Known rows, with every step that occurs:
vota > koget > rizimuk > nemu > rumo > zoron > noko: -.01	.01	-.01	.15	.45	-.19	.01	.14	.18	.22	.14	.07	-.17	-.13	-.02	.17	.01	.04	.05	.13	-.13	.00	-.03	.09	.00	.15	-.04	-.05	.00	.13	-.23	.20	-.10
tifif > rumo > zoron > rizimuk > koget: -.05	-.01	.10	.09	.37	.08	.01	.33	.03	.07	.04	.09	-.11	-.16	-.23	-.04	.15	-.04	.02	.15	-.03	-.01	-.08	-.03	.07	.12	-.03	.12	.06	.12	-.08	.11	-.17
tifif > rumo > zoron > noko > karo: -.05	-.08	.21	.02	.36	.02	.12	.27	-.02	.25	.02	.00	-.08	-.18	-.24	-.12	-.03	-.10	.13	.20	-.06	-.06	.08	-.01	.08	.17	-.03	-.04	.00	.11	-.02	.14	-.16
tifif > rumo > nemu > rizimuk > zoron > noko > karo: -.10	-.09	.11	-.03	.20	-.08	.06	.19	-.13	.27	.05	.07	-.10	-.25	-.24	-.17	-.14	-.02	.11	.08	-.01	.10	.14	-.06	.02	-.11	-.02	.06	-.04	.05	.10	.16	-.12
zoron > rizimuk > nemu > noko > karo: -.17	-.07	-.05	-.25	.80	-.19	.15	.29	.01	-.02	.00	.01	.17	-.09	-.03	.18	.00	.02	.01	.03	-.17	.22	.07	.00	-.03	-.11	-.01	-.07	-.02	.01	.08	.08	-.04
vota > koget > rizimuk > zoron > noko: .14	.11	.02	.04	.34	-.25	.06	.13	.10	.22	.19	.11	-.30	.03	.02	-.04	.16	.11	.03	.09	-.14	-.07	-.02	-.03	-.05	.12	-.04	-.06	.05	.11	-.23	.08	-.05
zoron > noko > karo: -.10	-.08	.07	-.20	.42	-.07	.26	.12	-.08	.23	.05	-.06	.10	-.04	-.07	-.03	-.02	.04	.15	.09	-.14	-.05	.16	.01	.05	.12	.00	-.25	.00	.07	.01	.05	-.02
nemu > rizimuk: -.08	.03	.01	-.10	.13	-.09	-.01	.02	-.17	.06	.05	-.03	.03	-.02	.02	.05	.00	.17	.00	-.04	.01	.19	.19	.05	-.08	-.13	.02	.01	-.11	.00	-.08	-.05	-.04
zoron > rizimuk > koget > vota > nodo: -.12	.18	-.02	.03	.26	.06	-.06	.21	.03	-.12	.08	-.03	-.06	-.09	-.03	.19	.28	.09	-.05	-.05	-.16	.00	-.14	.08	.05	.10	-.05	-.04	.11	.22	.11	.02	-.07
zoron > rizimuk > koget > vota > nodo > gero: -.04	.22	.00	.00	.28	.15	-.05	.24	.01	-.14	.11	.03	-.09	-.10	-.15	.14	.22	.05	-.07	-.07	-.16	.04	-.18	.19	.03	.17	-.05	-.04	.15	.25	.12	.00	-.04
nemu > noko > karo: -.11	.09	.14	-.15	.35	-.08	.26	.18	-.12	-.15	-.02	-.03	.13	-.01	-.07	-.02	-.10	-.01	.05	.02	-.15	.05	.16	.00	-.06	.14	.01	.03	-.06	-.03	.08	.08	-.05
gero > nodo: -.22	.02	-.03	.03	-.34	.15	-.08	.02	.01	-.01	-.05	.03	-.16	.04	.12	.09	.08	-.01	.06	-.04	-.02	-.12	.05	-.10	-.03	.06	-.01	-.15	.02	.03	.10	.08	-.07
nodo > gero: .14	.06	.02	-.05	.03	.15	.03	.05	-.03	-.04	.05	.10	-.07	-.01	-.21	-.11	-.13	-.08	-.02	-.04	.01	.06	-.07	.21	-.02	.14	.01	.01	.07	.08	.01	-.04	.06
nodo > vota: .04	.06	.01	.23	-.07	-.01	-.11	-.02	.01	-.08	.06	.07	-.20	-.08	-.02	-.18	-.06	-.06	.03	.00	.12	-.03	-.02	.15	.05	.11	-.02	-.06	.01	.14	.14	-.01	.04
noko > zoron: -.03	-.09	.10	-.19	.08	.18	.28	.12	.11	.04	.03	.05	.02	-.06	-.05	-.07	.03	.03	-.02	-.09	.08	.04	.15	-.14	.04	.03	.03	-.05	-.04	.06	-.15	-.04	.01
gero > nodo > vota > koget > rizimuk > zoron > noko > karo: -.15	.12	.04	.11	-.02	-.04	.01	.15	.04	.19	.12	.15	-.45	-.02	.11	-.15	.10	-.01	.13	.08	-.05	-.21	.11	-.02	-.01	.23	-.05	-.30	.07	.25	.08	.16	-.08
noko > zoron > rizimuk > nemu > rumo: -.19	-.19	.00	-.29	.52	.07	.31	.28	.15	.07	.05	.07	.13	-.18	-.04	.17	.04	.04	-.02	-.06	.01	.25	.09	-.11	.07	-.20	.04	-.11	-.07	.09	-.12	.04	-.01
koget > vota: -.04	.07	.02	.11	-.08	.03	-.19	-.01	.08	-.12	.00	-.09	.00	-.05	.01	.08	.05	-.04	-.06	-.04	-.02	.03	-.07	.14	.06	.07	-.05	-.08	.01	.17	.15	.01	-.04
vota > nodo: .01	.17	.15	.10	-.22	.04	-.06	.02	-.06	.00	.00	-.11	-.22	-.10	.06	.08	-.01	-.04	-.01	-.08	-.10	-.09	-.04	.01	-.01	.00	-.04	.02	.00	.04	.16	.01	-.02
gero > nodo > vota: -.20	.06	-.02	.21	-.39	.14	-.16	.00	.03	-.06	.00	.09	-.32	-.03	.10	-.06	.02	-.06	.08	-.04	.07	-.15	.04	.02	.01	.14	-.03	-.19	.02	.14	.22	.07	-.04
zoron > rizimuk > koget: -.10	.05	-.11	-.10	.43	.01	.09	.21	.01	-.05	.08	.09	.06	-.01	-.07	.11	.26	.13	-.01	.02	-.10	.03	-.09	-.02	.02	.05	.00	.00	.10	.09	-.08	.01	-.03
karo > noko > zoron > rizimuk > nemu > rumo: -.10	-.06	.03	-.37	.66	-.06	.27	.21	.14	-.02	.04	.13	.03	-.26	-.04	.04	.13	.03	.05	-.02	-.06	.08	.27	.09	.03	.04	.04	-.13	-.16	.05	-.08	.01	-.03
rizimuk > nemu > rumo > tifif: -.27	-.16	.03	.04	.03	-.12	-.11	-.08	.11	.03	-.05	.02	.13	-.30	-.02	.23	-.26	-.15	.02	-.06	.01	.17	-.07	.00	.09	-.07	-.01	.13	-.09	.08	.11	.14	-.03
gero > nodo > vota > koget > rizimuk > zoron > noko: -.12	.11	.00	.20	-.09	-.05	-.11	.10	.09	.11	.14	.18	-.52	-.01	.08	-.11	.15	.03	.13	.01	-.04	-.19	.03	.00	-.01	.23	-.05	-.27	.05	.23	.09	.13	-.07
karo > noko: .07	.09	.02	-.15	.26	-.11	.02	-.01	.02	-.08	-.01	.07	-.08	-.10	.01	-.10	.10	.00	.07	.02	-.06	-.12	.21	.17	-.03	.21	.00	-.04	-.10	-.02	.03	-.04	-.02
tifif > rumo > nemu > rizimuk > zoron: -.05	-.05	.06	.09	-.03	-.06	-.10	.11	-.08	.14	.03	.11	-.16	-.24	-.20	-.15	-.13	-.03	.04	.02	.07	.13	.04	-.06	.00	-.18	-.03	.18	-.04	.00	.10	.13	-.11
rizimuk > koget > vota: -.17	.12	-.05	.04	-.13	.17	-.11	-.07	.10	-.24	.04	.13	.01	-.05	-.05	.07	.14	.02	-.04	-.08	-.04	-.07	-.15	.06	.10	.30	-.05	.07	.13	.26	.05	.04	-.08
tifif > rumo > zoron > rizimuk > nemu: -.05	-.12	.07	.05	.46	-.02	-.06	.30	.08	.16	-.01	.05	-.09	-.21	-.18	.01	.02	-.11	.03	.15	-.01	.09	-.04	-.01	.06	-.02	-.04	.07	.01	.09	-.01	.12	-.15
tifif > rumo: -.03	.08	.09	.22	-.16	-.01	-.02	.11	-.04	.00	.00	.00	-.15	-.11	-.07	.07	-.07	-.09	.02	.09	.02	-.03	-.10	-.06	.07	-.02	-.02	.09	.02	.04	-.03	.04	-.09
koget > rizimuk > nemu > noko > zoron: -.20	-.04	-.07	-.05	.32	-.20	.02	.05	.27	-.09	.07	.15	.00	-.06	-.06	.16	-.07	.03	-.01	-.03	-.09	.16	.04	-.02	-.05	.08	-.05	.01	-.05	.10	-.08	.08	-.04

Rows:
-.15	-.10	.08	-.47	.53	-.20	.17	.09	-.20	.27	.10	.11	.02	-.05	-.04	-.15	.06	.17	.11	.01	-.08	.21	.29	-.04	-.05	-.12	.01	-.10	-.09	.09	-.02	.01	-.08
nemu > rizimuk > zoron > noko > karo
.10	.15	-.05	.39	.05	-.16	-.14	.01	.15	.03	.14	.11	-.36	-.08	.08	-.05	-.09	-.03	-.01	.05	.06	-.07	-.06	.16	.02	.17	-.06	-.03	.06	.21	-.07	.07	.01
nodo > vota > koget > rizimuk > nemu
-.08	.17	.02	.30	-.35	.15	-.10	.07	.00	-.02	.04	.06	-.44	-.01	.17	-.04	.05	-.03	.06	-.04	.06	-.21	.03	.01	.00	.20	-.02	-.17	.05	.15	.09	.10	-.05
gero > nodo > vota > koget
.12	.23	.16	.07	-.20	.16	-.03	.05	-.09	-.02	.05	-.03	-.27	-.10	-.11	.01	-.12	-.10	-.02	-.12	-.10	-.04	-.09	.18	-.02	.10	-.03	.03	.06	.10	.16	-.02	.02
vota > nodo > gero
.19	.19	.06	.35	-.02	-.01	-.03	.05	-.01	-.02	.11	.05	-.34	-.06	.05	-.15	-.03	-.03	.00	.01	.09	-.12	-.03	.15	.04	.19	-.02	-.02	.05	.14	-.01	.02	.02
nodo > vota > koget
-.01	.05	.03	-.35	.59	.05	.30	.22	.11	-.08	.07	.17	-.02	-.14	-.08	-.09	.29	.10	.05	-.04	-.07	-.07	.26	.06	.01	.27	.03	-.08	-.07	.08	-.14	-.06	-.03
karo > noko > zoron > rizimuk > koget
-.21	.12	-.04	-.07	.03	.05	-.11	-.04	-.10	-.15	.07	.08	.02	-.05	-.02	.11	.12	.19	-.03	-.11	-.01	.13	.07	.11	.01	.12	-.02	.07	.00	.20	-.04	-.01	-.11
nemu > rizimuk > koget > vota
-.09	-.07	.12	-.27	.61	-.11	.21	.22	.15	.02	.02	.05	.05	-.32	-.08	.03	.08	-.02	.06	-.05	-.05	.07	.27	.09	.04	.13	.03	-.07	-.19	.06	-.02	-.01	-.02
karo > noko > zoron > rizimuk > nemu > rumo > tifif
.00	-.04	.01	.10	.15	.01	-.05	.05	.02	-.14	.00	.03	.02	-.13	-.26	-.14	-.15	-.02	.05	-.11	-.04	.07	.05	.06	-.08	.08	.00	.14	-.07	-.13	.27	.15	.00
rumo > nemu > noko
-.07	-.17	.03	-.35	.42	-.15	.07	.03	.02	.17	.09	.21	-.10	-.03	-.12	-.20	.13	.04	.12	-.02	-.10	.06	.04	-.08	.04	.01	-.02	-.09	-.01	.08	.09	.04	-.04
rizimuk > zoron > noko
-.17	.23	.04	.11	-.28	.20	-.15	-.06	.06	-.24	.04	.06	-.14	-.12	-.01	.13	.13	.00	-.04	-.13	-.10	-.13	-.18	.07	.09	.30	-.07	.09	.13	.28	.14	.06	-.10
rizimuk > koget > vota > nodo
-.14	-.06	-.17	.06	.13	-.23	-.17	-.07	.25	.06	.04	.11	-.02	-.04	.03	.17	-.07	-.01	-.02	.08	-.05	.08	-.06	.04	-.04	-.03	-.07	-.02	.02	.12	-.08	.08	-.02
koget > rizimuk > nemu
-.08	-.20	.02	-.28	.40	-.08	.05	.07	-.11	.31	.06	.11	.05	-.17	-.20	-.30	-.11	.08	.10	-.02	-.01	.17	.26	-.01	-.07	-.12	.00	-.01	-.07	.00	.17	.13	-.05
rumo > nemu > rizimuk > zoron > noko > karo
-.09	-.17	.09	-.47	.50	-.14	.22	.10	-.03	.26	.07	.17	.00	-.05	-.09	-.26	.06	.00	.13	.07	-.12	.03	.13	-.11	.03	.00	-.02	-.13	.02	.11	.06	.08	-.06
rizimuk > zoron > noko > karo
.05	.15	.05	.29	.22	-.11	.05	.12	.17	-.09	.16	.15	-.34	-.11	.00	-.06	-.08	.00	.00	-.05	.04	.00	.03	.11	.01	.25	-.04	-.02	-.01	.20	-.09	.07	.00
nodo > vota > koget > rizimuk > nemu > noko > zoron
-.08	.21	-.02	.39	-.34	.04	-.15	.08	.08	.01	.09	.07	-.47	.02	.16	-.01	.08	-.01	.05	.02	.02	-.22	.01	.04	-.03	.23	-.05	-.20	.06	.18	.04	.11	-.05
gero > nodo > vota > koget > rizimuk
-.03	.08	.04	-.30	.55	.07	.20	.21	.15	-.14	.07	.13	-.02	-.18	-.08	-.06	.31	.09	.02	-.06	-.08	-.06	.23	.13	.04	.31	.00	-.12	-.06	.17	-.06	-.06	-.05
karo > noko > zoron > rizimuk > koget > vota
-.05	.11	.12	-.17	.27	.31	.24	.31	.10	-.07	.12	.07	-.08	-.14	-.18	.03	.18	.06	-.08	-.17	-.07	.07	-.01	.03	.07	.19	-.01	-.07	.09	.27	-.04	-.04	-.02
noko > zoron > rizimuk > koget > vota > nodo > gero
.17	.18	.02	.30	.08	-.18	-.08	.07	.09	.07	.18	.17	-.43	-.04	.03	-.23	.03	-.01	.00	.07	.06	-.09	-.05	.11	.00	.15	-.05	-.04	.05	.21	-.05	.06	.00
nodo > vota > koget > rizimuk > zoron
.13	.14	.02	.27	.24	-.21	-.05	.08	.08	.12	.22	.16	-.43	-.06	-.02	-.21	.07	.03	.07	.07	-.01	-.09	-.03	.14	.02	.22	-.06	-.13	.04	.23	-.04	.06	.00
nodo > vota > koget > rizimuk > zoron > noko
-.15	-.08	-.10	-.16	.71	-.20	.03	.23	.06	-.10	.02	.03	.10	-.08	-.05	.22	.05	.05	.01	-.04	-.15	.25	.00	.03	-.03	-.10	-.02	-.03	-.04	-.01	.09	.06	-.03
zoron > rizimuk > nemu > noko
-.11	-.05	.02	-.27	.41	.20	.36	.29	.11	.00	.10	.11	.07	-.06	-.10	.02	.23	.13	-.03	-.07	.00	.07	.07	-.15	.05	.07	.03	-.05	.04	.13	-.20	-.03	-.01
noko > zoron > rizimuk > koget
.00	.15	.20	.17	.22	.19	-.11	.36	.02	.00	.07	.05	-.25	-.25	-.30	-.01	.10	-.12	-.01	.06	-.09	-.02	-.17	.16	.08	.24	-.07	.09	.11	.27	.10	.10	-.17
tifif > rumo > zoron > rizimuk > koget > vota > nodo > gero
-.16	.12	-.08	.32	-.28	.02	-.20	.02	.14	.02	.06	.14	-.45	-.04	.19	.06	.00	-.05	.05	.00	.03	-.17	-.01	.02	-.01	.19	-.07	-.17	.07	.20	.06	.15	-.06
gero > nodo > vota > koget > rizimuk > nemu
-.15	-.01	.18	.21	-.12	-.09	-.02	.04	-.03	.02	.00	-.12	.10	-.24	-.09	.13	-.12	-.09	.03	.00	.00	.09	-.05	.05	.05	.00	.03	.09	-.13	.04	.08	.09	-.01
nemu > rumo > tifif
-.29	-.28	-.03	-.17	.47	-.04	-.02	.00	.15	.13	.00	.15	.09	-.26	-.11	.13	-.13	-.08	.09	.02	-.05	.17	.00	.07	.10	-.04	-.01	-.02	-.07	.10	.07	.21	-.10
rizimuk > nemu > rumo > zoron > noko
.18	.22	.00	.29	.08	-.15	.01	.12	.08	.12	.13	-.02	-.23	.05	.08	.10	.07	.08	-.05	.11	-.07	-.10	-.04	.03	-.07	.12	-.03	-.01	.05	.06	-.28	.06	-.02
vota > koget > rizimuk
-.04	-.01	.12	.18	.23	.03	.12	.36	.02	-.05	.04	.00	-.09	-.25	-.31	-.02	-.08	-.04	.04	-.02	-.02	.11	.01	-.06	.01	-.01	.00	.12	-.06	-.05	.11	.13	-.08
tifif > rumo > nemu > noko > zoron > rizimuk
-.26	-.16	-.10	.03	.45	-.23	-.11	.03	.26	.16	.10	.13	.01	-.17	-.12	.19	-.04	.00	.07	.13	-.11	.12	-.03	.11	.01	.01	-.05	-.10	-.05	.15	-.05	.20	-.09
koget > rizimuk > nemu > rumo > zoron > noko
.17	.16	.02	.09	.17	-.21	.02	.12	.10	.16	.15	.12	-.29	.04	.07	-.06	.12	.06	-.04	.10	-.08	-.06	-.04	-.05	-.07	.07	-.04	.03	.06	.09	-.25	.08	-.04
vota > koget > rizimuk > zoron
-.05	-.01	.14	.20	-.02	.09	.09	.22	.03	-.09	.01	.04	-.12	-.25	-.30	-.08	-.17	-.08	.05	-.05	.02	.05	.02	-.08	.03	.06	.00	.18	-.06	-.04	.11	.14	-.08
tifif > rumo > nemu > noko > zoron
-.22	.06	-.01	.30	-.12	.07	-.18	.09	.16	.07	.07	.17	-.40	-.14	.10	.03	-.01	-.08	.07	.05	.03	-.12	.01	.07	.00	.19	-.04	-.15	.01	.23	.06	.24	-.12
gero > nodo > vota > koget > rizimuk > nemu > rumo > zoron
